Known rows, with every way that one mark hangs from another:
Z45(Z342(Z363) Z883(Z431)): [-1.959  0.094  0.768 -0.227 -0.864  0.706 -0.001 -1.629  0.816  0.470
 -0.727 -1.798 -0.085  1.128  0.318  1.956]
Z45(Z342(Z87) Z883(Z431(Z352) Z904(Z302))): [-2.076  0.705 -1.093  1.955  0.006  0.678 -0.476 -0.307 -1.046  1.575
  0.095  1.554  0.250  0.367 -0.650  1.333]
Z883(Z431 Z904(Z302)): [ 0.284 -2.051 -4.185 -0.021 -2.175  0.976 -0.593 -0.016  1.301  3.271
 -0.324  1.280  0.704 -2.105 -1.307 -1.069]
Z45(Z342(Z87 Z363) Z883(Z904(Z302))): [-3.888  2.679 -1.943  0.943 -0.319  0.768 -3.199  1.573  1.039  0.400
  0.217  1.647 -0.111  2.314  0.743  2.764]
Z883(Z45 Z431): [ 0.061 -3.499 -4.101 -0.948 -1.268  0.975 -2.002  0.265  1.098  3.758
 -1.587 -1.408  1.144 -2.539 -0.971 -1.522]
Z342(Z363): [-3.330  1.278 -0.933 -2.098 -1.041  0.561 -3.322  1.315  1.594  2.149
 -1.939 -2.396  0.012  0.271  0.551  0.371]
Z45(Z342(Z363) Z883(Z431 Z904(Z302))): [-0.874  0.123 -1.934  1.008 -1.762  1.093  0.736 -0.757  1.700  0.954
  0.551  1.619  0.360  0.876 -0.503  1.646]
Z883(Z431(Z352(Z45(Z342))) Z904(Z302)): [ 0.523 -0.837 -2.792  1.003 -1.565  2.215  2.054 -0.600  0.441  2.048
  0.046  2.362  0.920 -1.763 -1.277  0.139]
Z904(Z302): [-0.264  1.168 -1.477 -0.567 -1.566  0.920 -1.921 -0.608 -0.621  2.704
 -2.612  0.134 -0.579 -2.304  0.018  1.051]
Z431(Z352(Z45)): [-0.688  3.025 -1.138 -1.655 -0.715  1.649 -0.480  0.222 -0.455  2.925
 -2.182 -2.055 -0.118 -1.114 -0.508 -0.324]
Z352(Z45(Z342(Z363) Z883(Z904)) Z431): [-1.908  1.018 -2.079 -0.917 -1.522  2.005  0.709  1.487  2.006 -0.058
  1.494 -0.289  0.776  1.871  0.029  0.974]
Z352(Z45(Z342(Z363) Z883(Z431 Z904(Z302)))): [ 1.215  0.970 -3.785  0.695 -2.176  1.468  1.670 -0.499  2.485  0.720
  0.540  2.365  0.870  0.929 -0.687  1.074]
Z431(Z352(Z45(Z883))): [ 0.558  5.753 -0.545 -1.194 -0.693  1.498  0.960 -1.067 -1.289  2.724
 -2.065 -2.339 -0.827  0.195 -0.843  0.516]
Z352(Z45(Z342 Z883(Z431 Z904(Z302)))): [ 2.463  0.340 -3.633  1.229 -2.119  2.151  2.800 -2.153  0.546  1.421
  0.808  2.441  0.151 -0.717 -1.364  1.092]
Z352(Z45 Z431): [-0.010 -0.808 -2.393 -2.127 -1.734  1.164 -1.331  1.156  0.517  1.747
 -1.497 -1.512  0.964 -1.679 -0.023 -0.727]
Z363(Z342(Z87)): [-4.451 -0.049 -1.061 -1.622 -0.383 -0.226 -4.462  2.037 -0.613  1.928
 -2.243 -1.093  0.258 -0.512 -0.014  2.971]
Z883(Z45(Z342(Z363)) Z431 Z904): [-3.046 -4.267 -4.402 -0.168 -1.267  1.973 -1.603  1.803  3.407  2.138
  1.254  0.221  1.688 -0.199 -0.718 -0.596]

Rows:
[-0.732 -0.219 -2.926  0.600 -1.625  1.600  0.969  0.992  2.405  1.319
 -0.008  2.263  1.673 -0.109 -0.728  0.036]  Z883(Z431(Z352(Z45(Z342(Z363)))) Z904(Z302))
[-1.342 -1.005 -0.986  0.436 -1.164  2.020  1.539 -2.159 -0.111  1.712
  1.594 -0.726 -0.513  0.150 -1.122  1.148]  Z45(Z342 Z883(Z431 Z904))
[-2.612 -3.212 -4.288  1.850  0.011  1.287 -2.532  2.039  0.550  2.780
 -0.039  2.544  1.732 -1.632 -0.840 -0.177]  Z883(Z45(Z342(Z87)) Z431(Z352) Z904(Z302))
[-3.652  3.094 -3.059 -0.359 -0.199  1.414 -2.552  1.974  2.010  0.200
  1.098 -0.166  0.188  3.224  0.373  1.601]  Z352(Z45(Z342(Z87 Z363) Z883(Z904)))
[-0.640  4.647  1.364 -0.136 -0.285  2.435  2.029 -2.210 -2.025  1.255
 -1.110 -1.587 -1.115  0.250 -0.450  2.426]  Z431(Z352(Z45(Z342 Z883)))
[ 2.642  1.357 -2.791 -1.126 -1.597  0.894  0.998 -1.800  0.399  2.396
 -1.432 -1.741  0.168 -0.458 -1.089 -0.507]  Z352(Z45(Z883(Z431)))
[-3.168 -2.032 -3.453 -0.067 -0.915  3.290 -1.353  0.666  0.633  2.860
  1.351  0.019 -0.028 -1.404 -0.914  0.682]  Z883(Z45(Z342) Z904)
[ 0.381  4.757 -1.390  1.100 -1.185  2.806  2.674 -1.218 -1.189  1.849
  0.152  1.821 -0.838 -0.022 -1.054  2.165]  Z431(Z352(Z45(Z342 Z883(Z904(Z302)))))
[-3.813 -2.741 -2.917  0.022 -0.573  1.949 -0.793  1.978  2.560  2.594
  0.701 -0.247  1.730  0.085 -0.880 -0.742]  Z883(Z45(Z342(Z363)) Z431(Z352) Z904)
[-3.725 -0.266 -0.084 -0.001  0.157 -0.316 -3.230  0.147  1.016  0.011
 -0.936 -1.537  0.467  2.166  0.977  1.897]  Z45(Z342(Z87 Z363) Z883(Z431))
[-4.248 -1.426 -1.572 -1.242 -0.253  0.418 -4.395  3.397  1.906 -0.924
 -0.987 -0.702  1.804  0.872  1.799  1.069]  Z352(Z45(Z342(Z87 Z363)) Z431)
[-3.685 -3.339 -1.570  0.558  0.877  0.862 -3.348  1.142 -0.365  2.263
 -1.315 -0.867  1.319 -1.300 -0.123  0.085]  Z883(Z45(Z342(Z87)) Z431(Z352))
[ 1.028 -3.282 -6.835  0.246 -2.050  1.395 -1.240  1.134  2.034  4.237
 -0.258  2.103  1.549 -2.824 -1.747 -1.930]  Z883(Z45 Z431 Z904(Z302))
[ 1.582  0.583 -3.624  0.409 -2.054  0.871  0.920 -1.224  0.488  3.058
 -0.167  1.073  0.007 -0.806 -1.517 -0.176]  Z45(Z883(Z431 Z904(Z302)))
[-0.359 -0.548 -2.756  0.200 -1.493  0.920  0.150  0.278  0.496  3.715
 -0.791  0.966  0.768 -1.901 -1.509 -1.268]  Z883(Z431(Z352) Z904(Z302))
[-6.203 -1.754 -4.444 -0.234  0.167  1.619 -5.602  4.096  2.765  1.597
  0.917  0.128  1.224  1.219  0.478  0.485]  Z883(Z45(Z342(Z87 Z363)) Z904)
[-0.099 -0.171 -3.864 -1.173 -1.376  1.561  0.907  0.782  1.433  3.508
  0.082 -0.838  1.197 -0.844 -1.842 -2.433]  Z883(Z431(Z352(Z45)) Z904)
[-2.972  1.201 -0.949 -0.819 -0.129  0.332 -2.989  2.148  1.136 -1.109
 -0.822 -0.993  1.064  2.278  1.476  1.937]  Z352(Z45(Z342(Z87 Z363) Z883) Z431)
[-2.254  0.250 -3.902 -0.067 -0.506  0.766 -1.736  1.569  2.840  0.279
  1.243  0.072  1.213  2.834 -0.120  0.383]  Z352(Z45(Z342(Z87 Z363) Z883(Z431 Z904)))
[-2.924 -2.201 -1.356 -0.752 -0.296  0.977 -3.403  1.752 -0.033 -0.199
 -0.748 -0.620  1.214 -0.768  1.180  1.105]  Z352(Z45(Z342(Z87)) Z431)
